Each row comes from the steps of one path. Every step used is in the known rows, and no mark comes twice. Write the path behind each row, first mark first.
In the rows, zero is written as 128.
Known rows:
w/f: [117 143  98 168 125  84 110 167 110 165 135 169 109  91 170 102 122 124
 122 132  72 134 115 133 117 139 149 118  91 130 119 133 150 166 163  94
 120]
v/l/k: [107 128 124 141 124  95  62 151 143 168 110 127 133 147 139  70 109 148
 134 142  54 113 106 120  99 137 141  99 110 111 151 129 148 203 170 112
 153]
v/l/g/f/w: [ 93 151  82 143 109 136 128 163 135 129 150 163 124 112 142  57 127 110
 153 130  80 128 118 106 125 143 163  56 131 123 119 141 166 165 138  77
 132]
k/l/z: [135 120 109 134 107  96  96 168 118 151 144 148 152 132 155  31 105 154
 130 125  82 105 118 158 119 149 138 120  87 140 112 120 160 175 143 118
 129]
k/l/w/f/d: [143 122 112 203  91  62 133 166 131 156 166 187 104 135 162  30 106 136
  90 142  68 105 116 124 128 146 151 125  96 108 127 160 142 163 161 120
 121]
g/f/r: [104 133 100 153 115 130 132 142 105 171 124 173 112  97 166  61 109 131
 139 141  81 158 130 125 122 160 161  96  96 148 104 111 132 149 166  66
 125]
l/k: [105 120 119 152 132  90  75 173 129 166 116 134 117 140 153  65 118 137
 120 147  56 118 110 110 100 132 152 121 118 107 139 111 142 196 158 111
 154]
v/l/b/f/d: [110 115 127 137  92  87 106 179 153 162 148 180 120 123 138  60 132 158
 115 142  93 108 109 141 129 159 129 113 109 129 152 137 123 151 159  78
  83]
z/l/b: [109 130 133 165 121  97 121 201 139 178 152 137 117 119 146  65 140 169
 126 128  96 129 137 158 132 177 173 117 113 146 127 141 156 158 145  86
  95]
x/l/g/f/z: [ 91 141  54 150 149 123 115 189 139 137 134 168 139 112 145  30 129  97
 135 107  80 130 109 127 152 154 171  83 131 131 103 116 158 191 136  71
 143]
k/l/w/f/s: [138 154 118 191  67  80 137 177 105 161 166 164 103 141 147  50 125 129
  96 138 103 112 112 120 108 136 154 107  82 118  97 161 149 139 161  99
 105]
n/f/u: [123 125 113 146 115  87 104 147 160 171 116 153 135 104 208  87  95 131
 138 131  61 120 127 143 133 127 148 138  90 117 153  88 152 171 148  81
 126]
z/l/w/f: [111 153 114 219 119  72 138 204 122 184 160 159  89 113 163  83 122 146
 106 125  96 140 121 154 131 150 187 110  88 125 140 170 169 174 165  90
 112]
v/l/w: [108 149 122 153 105  90 110 170 142 156 131 142 123 143 146  82  97 154
 130 136  74  90 108 135 110 139 156 101 112 124 151 156 153 164 155 101
 127]
x/l/w/f/z: [115 174  81 186 137  98 129 195 140 165 147 177 107 140 150  64 117 111
 100 110  94  86  98 140 135 140 170 110 108 113 131 159 153 186 156  88
 130]
k/l/g/f: [116 112  82 164 110  88 113 166 109 126 143 154 145  94 161  23 113 115
 131 123  68 150 129 133 145 157 158  88 103 134  85 109 167 167 138  94
 131]
x/l/w/f: [121 153 100 199 130  71 120 197 127 154 139 158 118 141 165  89 119 101
  93 112  86 114 113 135 133 147 171 121  88 110 139 160 141 179 163  99
 136]
s/f/t/v/l: [143 156 125 135 137  97 120 155 155 159 142 169 137 127 135  97 122 140
 180 117  64 109  91 144  83 126 124 108 136 137 108 162 163 134 153 124
 122]
k/l: [134 132 120 148 117  85  97 149 126 143 132 138 147 118 163  55 109 135
 141 129  70 113 133 146 113 156 136 121  96 126 102 123 161 166 158 130
 128]
b/l/g/f: [ 89 118  73 159 127  75 119 197 103 142 134 154 119  75 172  74 144 121
 129 112  86 163 107 130 152 147 193  70 131 144 133  98 158 174 147  61
 128]
d/f: [133 131 106 133 114  82 105 149 113 150 138 170 131 112 159  72 116 138
 123 132  54 135 143 129  99 145 141 129 108 138 107 104 128 168 146 112
 158]
t/v/l/b/f/s: [114 146 124 141  73  90 110 195 136 177 140 166 117 130 110  84 164 142
 136 121 133 124  94 152  99 138 136  89 102 151 125 141 136 111 155  63
  77]
z/l/w: [103 145 127 193 121  85 131 205 139 173 148 138 105 135 156  70 118 157
 125 131  90 123 127 151 120 154 184 116 111 124 145 158 167 172 155 102
 122]
x/l/g/f: [ 97 120  72 164 142  98 107 191 126 124 126 149 149 112 161  57 131  87
 130 110  71 158 124 123 150 161 171  95 112 128 110 116 146 184 143  82
 147]
q/f/d: [128 110 118 138  94  86 107 150 154 171 121 167 114 123 178  65 131 133
 145 142  73 123 116 106 111 141 120 121 110 127 135 118  91 141 159 119
 139]
z/l: [105 137 124 167 138  95 109 180 137 172 136 135 122 110 160  81 129 153
 150 128  82 146 136 155 116 164 164 116 104 134 131 139 167 178 164 108
 124]
l/g/f: [ 91 117  74 156 122 100 118 186 111 137 135 163 123  87 162  57 124 115
 132 132  65 153 117 116 137 144 168  92 123 139 106 108 154 164 134  70
 131]
v/l/g/f/z: [ 87 145  62 129 122 130 113 161 137 150 137 173 128  94 132  39 112 139
 151 125  73 122  99 131 139 142 158  57 133 146 110 127 170 179 139  60
 126]
v/l/b/f: [108 140 125 135  99  84  98 187 132 162 138 156 130 109 142  85 126 152
 123 125 108 111 109 163 128 157 136 103  93 139 138 127 144 150 156  67
  80]
z/l/b/f: [102 135 129 174 115  80 118 221 127 178 156 152 112  99 151  73 147 157
 118 121 124 144 129 179 139 172 164 118  90 138 133 130 157 156 155  68
  75]
w/f/u: [107 132  96 164 129  95 124 162 141 177 132 185 120  96 201  96  99 133
 128 129  43 120 111 133 120 125 157 125  82 115 127 129 167 160 153  81
 125]
d/f/u: [123 118 104 129 117  95 118 144 145 162 134 186 143 117 191  66  93 146
 129 129  24 121 139 129 103 131 149 137  96 123 116 101 144 161 136  99
 164]
g/f: [107 139  78 147 126 110 104 163 111 156 126 155 125  92 159  75 119 124
 141 136  74 155 125 123 123 142 145 100 104 143 118 114 135 167 163  76
 135]
l/g/f/t/v: [106 117  73 159 140 113 128 191 138 126 155 168 129 101 145  56 144 110
 164 112  74 137 101 129 134 135 159  95 145 145  98 121 180 137 109  95
 137]
w/f/a: [115 154 105 159 123  93 126 161 128 175 161 173  99  91 184  88 129 150
 145 127  83 109  87 140 116 140 154 117 102 126 100 116 140 156 170  91
 119]
x/l/b/f/z: [107 157  97 141 133 105 109 213 146 160 143 169 132 126 137  54 142 121
 112 106 122  90 106 164 144 161 148 117 109 125 124 119 142 168 147  67
  94]
t/v: [118 133 100 154 134  82 104 173 137 164 115 156 121 116 151  93 132 126
 157 120  72 124 111 144  98 132 150 116 123 142 128 126 153 147 149 114
 137]
b/l/w/f/c: [118 154  97 178 125  80 156 190 116 164 164 169  74 112 181 102 114 124
 121 107  86  88  88 147 136 123 197  85 125 113 174 148 147 148 150  82
 109]

Write each row's path:
[138 123 128 145 102  86 108 170 128 149 148 141 143 128 150  39 120 151
 117 130  83  96 134 149 128 170 143 122 104 137 100 122 151 145 138 108
 101] => k/l/b
[102 154  99 133 112 107 119 209 130 174 151 182 106 103 138  56 134 150
 116 128 116  86  99 158 131 143 147 114 120 137 119 112 150 150 137  55
  77] => l/b/f/z
[104 153  96 193 146 102  98 184 134 207 149 162  87 115 139  46 131 154
 117 129  85 137 105 144 124 139 172  96 105 116 133 144 174 220 173  91
 132] => w/f/z/l/k
[127 145 108 142 114 110 131 180 137 186 175 179 112 119 125  24 136 181
 112 120  91 120 145 163 127 171 168 112 123 158 103 123 147 169 131  80
 118] => d/f/z/l/b
[140 147 109 199  98  61 127 174 110 155 156 164 114 121 166  57 101 129
  96 125  83 107 118 145 129 142 157 114  79 117 113 153 162 162 157 111
 117] => k/l/w/f
[121 119 100 170 119  86 118 159 131 164 145 193  98 106 166  76 127 131
 117 147  57 132 115 112 115 142 143 129 110 121 133 141 129 167 166 104
 122] => w/f/d
[133 152 103 157 138 101 108 150 151 156 152 167 130 111 139 107 134 132
 167 107  79 111  95 157 113 134 130 100 107 139 122 165 183 146 150 121
 123] => w/f/t/v/l
[ 94 148  77 172 147 130  93 180 135 198 141 147 105 116 127  20 128 155
 134 133  86 157 116 133 129 144 168  78 115 128 132 124 159 220 171  73
 147] => g/f/z/l/k
[121 162 103 170 113  97 141 185 137 181 172 179 101 135 135  28 113 171
 111 123  85 113 136 154 115 148 180 108 122 137 122 141 156 184 141  96
 145] => d/f/z/l/w
[111 170  82 178 116  99 140 191 124 178 155 190  82 117 150  65 110 141
 103 133  88  82  91 135 123 121 169 106 118 124 127 153 161 168 146  76
 113] => l/w/f/z
[102 117 104 152 121  75 104 172 150 145 117 156 135 117 141  81 128 129
 160 111  61 118  98 147 112 139 163  86 133 142 128 137 178 154 134 109
 133] => t/v/l/g
[126 154 112 221 137  84 148 210 147 173 181 166  94 126 144  81 143 142
 137 104 103 122 106 167 129 141 176 114 110 131 134 184 196 146 139 115
 116] => z/l/w/f/t/v
[128 152  98 196 131  60 143 209 130 160 168 169  93 117 160 106 152 130
 126  95 108 102  81 154 133 122 184 102 131 131 155 157 181 141 141 104
 119] => b/l/w/f/t/v
[120 132  89 148 141 121  75 152 153 157 135 142 139 139 117  57 129 134
 165 121  71 134  95 125 113 127 131  78 121 129 137 136 162 177 154 109
 162] => g/f/t/v/l/k
[122 133 117 150 124  93 120 215 144 150 164 170 120 116 138  80 157 134
 141 111 116  95  98 166 126 141 137 128 123 139 119 124 166 114 119  91
  86] => l/b/f/t/v
[ 82 135 101 163 140 112 131 201 150 166 152 160 110 105 147  39 132 154
 147 121  82 118 113 152 133 158 189  96 142 134 111 133 196 184 129  91
 114] => f/z/l/g
[132 144  96 170 145  96 120 173 135 154 157 176 115 105 153 101 143 119
 154 112  79 117  99 147 114 128 140 122 115 135 112 148 177 138 138 119
 124] => w/f/t/v
[ 84 138  53 145 133 102 128 196 117 155 143 172 110  75 156  49 143 132
 136 110  94 136  93 134 154 138 193  60 150 148 125  99 169 182 140  50
 123] => b/l/g/f/z
[ 93 165 101 163 137 105 116 200 139 184 149 166 107  90 148  64 134 151
 148 119 119 134 114 180 127 150 157 105 102 130 129 130 179 183 167  79
  99] => b/f/z/l
[125 147  82 137 139 126 102 145 151 145 142 153 146 111 127  80 130 133
 186 111  81 132 105 145 120 138 126  81 118 151 123 145 166 145 149 103
 139] => g/f/t/v/l
[128 138  92 134 124 129 113 166 153 154 158 157 141 121 114  63 140 150
 161 111  94 115 106 148 134 152 133  82 125 163 119 146 157 126 130  82
 110] => g/f/t/v/l/b
[ 86 120  87 183 130  98 124 198 120 155 147 150 120  84 159  50 134 132
 142 122  81 183 133 140 147 164 187  83 111 144 113 126 173 179 145  72
 125] => z/l/g/f
[ 98 165 108 178 128 111 139 204 152 185 157 155  94 134 139  45 116 169
 130 129  98  94 112 155 123 147 184 103 129 129 139 158 178 179 147  91
 117] => f/z/l/w
[141 143 120 124 114 100  97 139 172 161 127 143 144 128 151  95 137 133
 196 101  95 102  98 152 108 134 107  94 108 145 125 141 144 119 144 137
 140] => q/f/t/v/l
[ 85 128  97 176 100 118 135 201 117 159 157 151 110 105 140  44 159 133
 140 134 101 191 126 115 125 158 182  78 114 145  96 134 157 156 149  58
 114] => z/l/g/f/s
[116 138 114 149 104  70 100 191 140 172 129 166 128 112 129  90 141 143
 137 108 112 117 101 176 121 144 139  95 100 151 142 133 151 135 153  75
  87] => t/v/l/b/f
[134 140  92 143 127 111 106 168 142 164 163 178 135 124 132  83 130 151
 158 103  91 103  81 167 119 127 131  98  99 153 131 162 181 154 134 110
 123] => w/f/t/v/l/z
[119 150 114 140 133  96  97 171 156 143 144 159 141 112 137 101 136 132
 179 106 102 110  93 174 111 134 119 106 108 131 133 142 182 140 150 115
 113] => b/f/t/v/l
[ 96 130  80 155 141 108 124 183 145 134 151 153 139 113 175  40 137 113
 150 105  83 132  97 129 150 163 174  94 121 123  91  98 134 175 150  79
 147] => x/l/g/f/a
[ 77 143  99 174 132  95 129 222 138 165 157 174 106  86 151  47 140 142
 139 114 110 133 106 173 142 151 180  97 120 128 117 125 198 181 141  72
  95] => b/f/z/l/g
[131 138 116 124  82 103 113 152 109 155 148 171 119 133 141  66 141 138
 122 144  74 141 136 103  76 138 139 123 110 139  90 111 114 145 149  98
 145] => d/f/s
[116 179 116 184 125  95 159 208 139 200 160 178  86 128 143  48 109 167
 124 133  89 110 103 147 102 134 183 106 136 127 117 168 160 171 160  81
 107] => s/f/z/l/w
[113 152  99 195 113  47 132 203 103 172 148 164  88 103 176 107 131 134
  94 115 100 119  96 142 136 130 193  97 109 127 161 142 154 170 166  78
 115] => b/l/w/f
[117 129  99 167 132  90 120 172 150 136 159 176 128 106 143  89 139 122
 158 102  70 111  86 149 129 136 151  92 126 137 111 158 202 144 122 114
 120] => w/f/t/v/l/g
[132 143 126 140  80  94  99 157 126 163 131 139 112 119 158  87 144 122
 131 146 111 139 125 119 105 134 136 126 104 132 128  99 121 156 161  82
 109] => n/f/s
[ 98 131  79 150  89 108 117 171 129 153 129 165 124 116 118  61 151 120
 158 122  90 163  97 114 106 131 159  55 124 157 106 137 150 133 145  66
 126] => t/v/l/g/f/s
[100 122  69 158 120  88 107 167 133 147 121 164 136  97 136  67 127 119
 160 110  70 157 104 139 129 138 162  61 121 155 122 130 164 157 143  79
 138] => t/v/l/g/f
[ 91 145  87 190 136  99 138 201 133 177 164 182  94  85 154  52 137 142
 128 113  87 136 109 156 144 152 190  90 120 136 105 147 199 186 140  78
 105] => w/f/z/l/g
